Each row comes from the steps of one path. Every step used is in the known rows, and no mark comes twice. Write the path behind each row, first mark first.
Known rows
vipanur > denena > libup: 156,-51,70,26,-16,108,159,-151,-76,101,245,-99,-28,57,-61,76,-81,246,-6,27,101,42,-49,85,-3,44,-171,-17,-31,272,96,10
vemir > vipanur > denena > libup > dipu > dafi: 248,44,83,7,-48,14,117,40,-26,126,-165,-54,10,61,36,133,-59,165,-52,30,115,-42,-126,100,-3,7,43,-43,20,230,-65,-119
libup > dipu > dafi > peta: -32,-58,59,-43,191,-92,-31,-124,-64,98,-174,-45,133,29,-30,-57,-10,46,-29,27,95,-1,-218,-114,46,-46,149,-100,153,25,-77,-47
vemir > vipanur > denena: 276,86,7,14,-81,-41,160,87,76,137,-239,-74,-48,-9,58,112,-49,139,-102,-1,118,-20,-65,90,69,-36,-52,60,-98,121,-224,-78
dipu > libup > denena > vipanur > peta: -18,236,124,-119,-19,-98,89,-186,-158,136,416,-73,-29,-66,39,-39,-50,72,-5,-61,-55,-78,99,10,96,216,-39,-67,24,26,-128,-14
libup > denena: -93,41,-65,-35,80,-92,34,-195,-92,113,296,-67,36,-55,-14,-16,-17,-48,24,-2,120,-139,-34,-31,162,27,-106,-181,-21,117,-174,26
dotam > denena: 96,-61,4,67,75,75,134,-52,116,1,142,-60,-130,-116,-57,-24,-19,75,-212,-35,68,123,-77,43,23,-49,-180,-104,-42,66,-90,-18
dotam > dafi: 96,-2,-68,-13,106,-92,61,-163,66,19,-34,-51,3,-100,-54,-2,-57,56,30,-58,45,17,-70,7,-129,103,-64,-125,19,47,-189,-41
mitinan > vemir > vipanur > peta: 164,70,25,-17,-101,-41,-162,162,-90,120,-223,-125,6,-29,163,154,44,-54,-28,-22,-38,-41,112,15,202,9,260,186,29,-118,-406,-48
dipu > libup > denena > vipanur > vemir: -34,234,116,-80,-24,-201,88,-166,-21,156,458,-93,-11,-79,38,-30,-72,20,-68,-49,-56,-101,119,24,146,208,12,-171,-17,111,-110,-3
mitinan > vemir > vipanur > denena: 188,78,35,28,-141,-17,-2,130,1,183,-103,-138,-14,0,94,170,23,130,-84,27,78,-54,4,93,151,-29,62,-9,-90,112,-353,-54
mitinan > vemir > vipanur: 159,94,9,16,-121,-51,-64,150,19,136,-126,-126,33,-23,142,168,47,31,-102,-21,6,-58,64,82,135,-16,179,24,-2,29,-372,-57
rubis > peta > dafi > dotam > denena: 208,17,70,81,248,7,89,126,21,13,428,-96,-6,-98,-39,-33,12,-23,-469,89,36,-77,168,50,-33,-224,-277,-202,40,174,-362,-43
dafi > dipu > libup > denena > vipanur > peta: -157,143,113,-166,-9,-4,30,-173,-66,112,551,-89,53,-172,73,-8,-83,33,-13,-25,-106,88,240,-56,204,286,67,4,31,-160,132,-9
dipu > dafi: -46,38,3,-44,89,-126,-24,-106,-37,-14,-127,-40,-49,-26,64,-111,-34,43,-44,31,60,-77,25,52,56,-3,127,-77,89,66,-247,-46
dafi > dotam > denena > vipanur: 230,-67,56,50,53,33,29,143,96,-16,488,-64,-162,-103,40,-24,-75,183,-248,-60,-52,142,-7,197,20,10,-213,-161,-105,79,-76,-43
vipanur > peta: 71,-22,7,-62,82,-30,-97,-65,-109,14,-61,-78,-21,-55,61,-33,-43,-67,15,-37,-32,44,81,-102,175,45,97,249,94,-204,-186,25
dafi > dipu > libup: -86,130,80,-123,-7,22,122,-166,182,61,418,-114,51,-189,52,-12,-76,109,-75,-39,-102,151,182,-41,138,192,85,-1,74,-175,80,28
vemir > vipanur: 237,106,-26,-3,-58,-73,90,105,107,77,-270,-59,10,-47,124,105,-19,43,-131,-65,30,-15,21,74,65,-18,103,110,3,6,-266,-90
gisu > rubis > peta: -98,-18,108,46,-52,-11,215,23,75,-51,167,-101,78,-14,-69,106,80,134,-28,148,21,57,23,36,71,-115,37,34,184,44,-155,-36
denena > vipanur > peta > rubis > gisu: 22,-42,132,-1,20,15,-47,128,-172,45,253,-73,70,67,149,27,-84,38,-68,-7,-79,122,89,1,120,78,46,212,-15,-175,33,-68
libup > denena > vipanur > vemir: -99,16,9,-15,26,-201,-64,-79,-119,147,392,-70,51,-26,59,3,-75,-82,-82,-3,41,-121,105,3,219,136,-15,-166,-87,177,-1,-30
dafi > peta > rubis: 73,-90,65,8,57,23,138,12,-172,76,-315,-63,90,92,62,41,11,88,27,-50,19,210,-63,5,55,-90,129,243,10,-79,-33,-4
denena > vipanur > peta > dafi > dipu > libup: 27,30,163,-77,40,76,-113,-15,-124,108,281,-74,76,-57,141,-14,-68,60,-343,-35,-151,64,308,5,68,178,96,90,40,-49,61,-77
peta > dafi > dipu > libup > denena: -85,70,75,-66,160,59,-21,-175,89,152,412,-95,144,-130,48,-21,-1,-47,-409,14,-44,-72,256,-53,114,63,24,-229,22,52,-130,1
libup > denena > vipanur > peta > rubis > gisu: -106,11,61,-27,76,-67,-33,-9,-283,115,487,-66,90,41,86,27,-50,-92,48,32,26,-59,36,-43,189,91,-73,-11,-72,-50,-69,-33
dipu > libup > denena > vipanur > vemir > mitinan: -76,235,121,-84,-55,-199,88,-159,-18,139,339,-101,-45,-50,40,-21,-94,11,-82,-90,-43,-119,189,14,136,198,43,-157,53,181,-103,-4
dafi > peta > vipanur: 247,85,-109,43,105,-16,-59,1,-126,113,-194,-67,94,27,18,64,43,131,-73,-27,62,87,40,16,-24,-115,47,346,134,51,-132,-3
rubis > gisu: 31,48,-42,11,168,-158,54,-1,152,55,531,-120,92,-42,5,45,-24,-33,-68,50,27,-34,29,-83,59,-54,-111,28,-11,-146,-317,33
peta > dafi > dipu: -36,-95,24,-9,177,117,-101,-71,128,97,216,-92,166,-101,77,-7,-8,-43,-462,19,-34,13,248,-41,104,-23,68,-119,29,24,-57,-15
libup > dipu > dafi > dotam > denena > vipanur > peta: 51,-93,123,-18,168,-13,-146,44,-16,15,220,-39,-23,-40,16,-95,-79,50,-136,18,5,30,-182,-12,102,30,36,-222,89,-18,-56,-78
dipu > libup > denena > vipanur: -30,262,104,-90,-36,-91,155,-202,-67,153,478,-76,-8,-65,25,-26,-48,138,-62,-63,-19,-99,53,59,37,191,-100,-200,2,145,-107,-19
libup > denena > vipanur > peta: -80,19,17,-64,36,-66,-75,-107,-314,122,317,-46,27,-19,60,-10,-48,-31,-1,-13,44,-92,71,-13,160,144,-70,-36,-33,79,-26,-41
peta > vipanur > vemir: 194,124,-136,101,83,-127,-249,70,176,69,63,-111,57,-48,79,32,-44,-63,-184,6,6,-40,163,-19,213,-63,142,198,149,48,-165,30

Which path is each row?
22,-61,99,-5,108,78,-12,-167,-59,35,206,-60,116,68,-17,41,-57,94,-24,-6,30,-17,-105,2,-26,69,113,-145,215,180,143,-45 | denena > libup > dipu > dafi
43,-74,114,14,150,-21,-80,32,84,28,285,-42,0,-39,4,-89,-79,118,-189,15,36,9,-217,43,51,4,-18,-355,62,91,-28,-85 | libup > dipu > dafi > dotam > denena > vipanur
252,78,-1,-51,-30,-73,-30,124,-49,49,-386,-56,-21,-49,145,89,-25,-68,-51,-60,-27,10,78,-10,139,19,184,310,46,-173,-307,-75 | vemir > vipanur > peta
-58,92,50,-141,49,-72,29,-221,-73,70,353,-56,40,-192,-8,-2,-105,27,93,-48,-75,80,133,-47,-34,346,3,-101,5,-97,47,-62 | dotam > dafi > dipu > libup > denena > vipanur > peta
121,-33,79,-31,108,-74,-107,92,-116,-77,147,-28,-214,-72,85,-133,-68,60,-113,15,-39,36,55,157,52,24,19,-77,-5,18,-245,-88 | dipu > dafi > dotam > denena > vipanur > peta
134,38,73,1,-120,11,-128,217,-116,105,-293,-123,26,27,200,167,31,-58,-4,-24,-47,24,71,28,233,-12,298,209,21,-157,-352,-56 | mitinan > vemir > vipanur > peta > rubis
50,-10,80,-38,-15,2,-82,12,-208,54,96,-58,13,-4,122,-6,-80,99,-118,-53,-63,81,135,23,82,143,29,181,23,-32,39,-70 | denena > vipanur > peta
-51,58,42,108,-59,-74,28,134,127,-46,37,-129,70,14,-33,144,43,35,-102,133,11,11,191,18,146,-166,179,163,326,107,-156,-31 | gisu > rubis > peta > vipanur > vemir > mitinan
1,78,29,103,-43,33,99,85,88,-33,178,-104,100,-4,-52,136,94,165,-75,163,38,26,57,58,47,-174,37,107,265,81,-165,-38 | gisu > rubis > peta > vipanur
-24,-33,54,57,105,-14,117,92,104,32,286,-105,117,61,82,47,-41,-29,-22,34,3,87,-50,-36,134,-102,6,48,-15,-201,-182,20 | peta > rubis > gisu
-11,55,97,-55,140,91,-16,-129,170,117,293,-103,133,-131,68,-30,-14,6,-458,-9,-87,5,263,-31,72,41,74,-135,55,6,-102,-4 | peta > dafi > dipu > libup
-40,-38,2,6,28,-234,-92,-7,147,24,-173,-128,-39,-26,67,-6,-118,-193,-135,-76,-17,-13,226,-92,276,14,251,89,123,49,-114,36 | vipanur > vemir > mitinan
216,36,56,-20,-56,1,5,199,-57,34,-484,-54,6,14,193,97,-32,-73,-12,-59,-46,80,25,9,184,-19,238,337,34,-213,-237,-83 | vemir > vipanur > peta > rubis
-179,130,107,-124,-23,-108,35,-149,70,128,612,-111,74,-180,73,-3,-103,-11,-85,-16,-108,66,267,-43,254,273,107,-100,-18,-73,158,2 | dafi > dipu > libup > denena > vipanur > vemir
-65,104,-2,-123,86,-92,119,-275,78,74,367,-70,45,-217,-58,1,-81,29,87,-40,-21,51,54,-41,-41,263,-30,-213,6,-51,-46,-23 | dotam > dafi > dipu > libup > denena
-93,39,0,-24,14,-63,22,-121,-187,145,406,-49,54,-11,34,2,-49,60,-67,-14,85,-107,6,46,96,108,-141,-200,-66,217,0,-46 | libup > denena > vipanur
90,-84,97,-9,118,52,-60,-79,-26,12,334,-66,87,48,12,29,-71,108,-17,-9,-15,-6,-102,47,-15,56,85,-168,184,153,74,-30 | denena > libup > dipu > dafi > dotam
33,-76,69,8,199,-36,-65,-14,145,10,213,-51,-13,-64,-29,-96,-58,48,-140,24,58,-7,-252,-16,89,-43,-7,-335,90,26,-145,-39 | libup > dipu > dafi > dotam > denena
153,35,108,22,-102,20,-52,85,-78,176,-69,-123,44,66,76,175,12,129,-29,57,85,-96,-78,90,93,-1,152,-128,18,208,-228,-93 | mitinan > vemir > vipanur > denena > libup > dipu > dafi
9,-43,58,-34,184,-87,-111,-30,123,31,185,-61,68,-27,16,-87,-63,47,-81,25,37,-64,-212,-37,123,-25,82,-279,135,10,-165,-29 | libup > dipu > dafi > dotam
195,-1,119,95,204,-88,6,205,14,33,495,-106,9,-84,11,-21,-28,-62,-541,92,-25,-69,265,69,25,-147,-192,-189,-16,206,-257,-74 | rubis > peta > dafi > dotam > denena > vipanur > vemir
20,-63,146,-11,-36,75,-47,84,-217,39,16,-55,33,65,166,3,-91,86,-88,-54,-81,151,78,43,126,107,103,201,15,-92,112,-75 | denena > vipanur > peta > rubis
-69,105,33,-117,35,-70,112,-238,23,86,432,-60,57,-190,-25,10,-101,94,40,-47,-45,70,87,10,-77,319,-49,-226,-19,16,67,-66 | dotam > dafi > dipu > libup > denena > vipanur
-170,148,53,-140,16,-21,117,-226,86,108,545,-103,63,-193,20,-9,-63,38,-14,-15,-50,55,170,-63,189,210,24,-123,36,-109,48,36 | dafi > dipu > libup > denena
136,51,65,15,-63,-46,-119,265,-69,111,-42,-141,65,31,193,190,39,-116,13,23,-54,-7,82,-16,223,-42,248,225,-11,-245,-447,-39 | mitinan > vemir > vipanur > peta > rubis > gisu
285,44,-117,33,133,-70,24,-108,-100,115,-221,-51,26,-22,-105,63,-16,173,75,-5,125,71,-89,27,-202,-3,-106,105,21,135,-186,-47 | dotam > dafi > peta > vipanur > denena
178,49,53,46,223,-51,37,110,6,36,397,-107,72,-71,5,-26,9,-19,-408,91,13,-140,205,27,-8,-198,-191,-136,82,152,-389,-30 | rubis > peta > dafi > dotam
-90,-27,51,-23,162,-53,-57,-127,83,61,9,-52,105,-9,-13,-78,-46,40,-80,31,94,-68,-212,-96,100,-13,107,-244,170,36,-79,-37 | libup > dipu > dafi
296,-5,63,36,1,23,-218,274,-34,101,-64,-120,-60,-61,148,134,65,-83,-269,-11,-71,-35,145,85,157,-70,144,32,-44,-51,-521,-63 | mitinan > vemir > vipanur > peta > dafi > dotam > denena
-67,-64,99,-7,224,-92,10,-25,-25,88,-9,-64,189,91,-8,-19,-11,-16,1,70,82,29,-245,-139,72,-98,143,-77,114,-110,-119,-39 | libup > dipu > dafi > peta > rubis > gisu
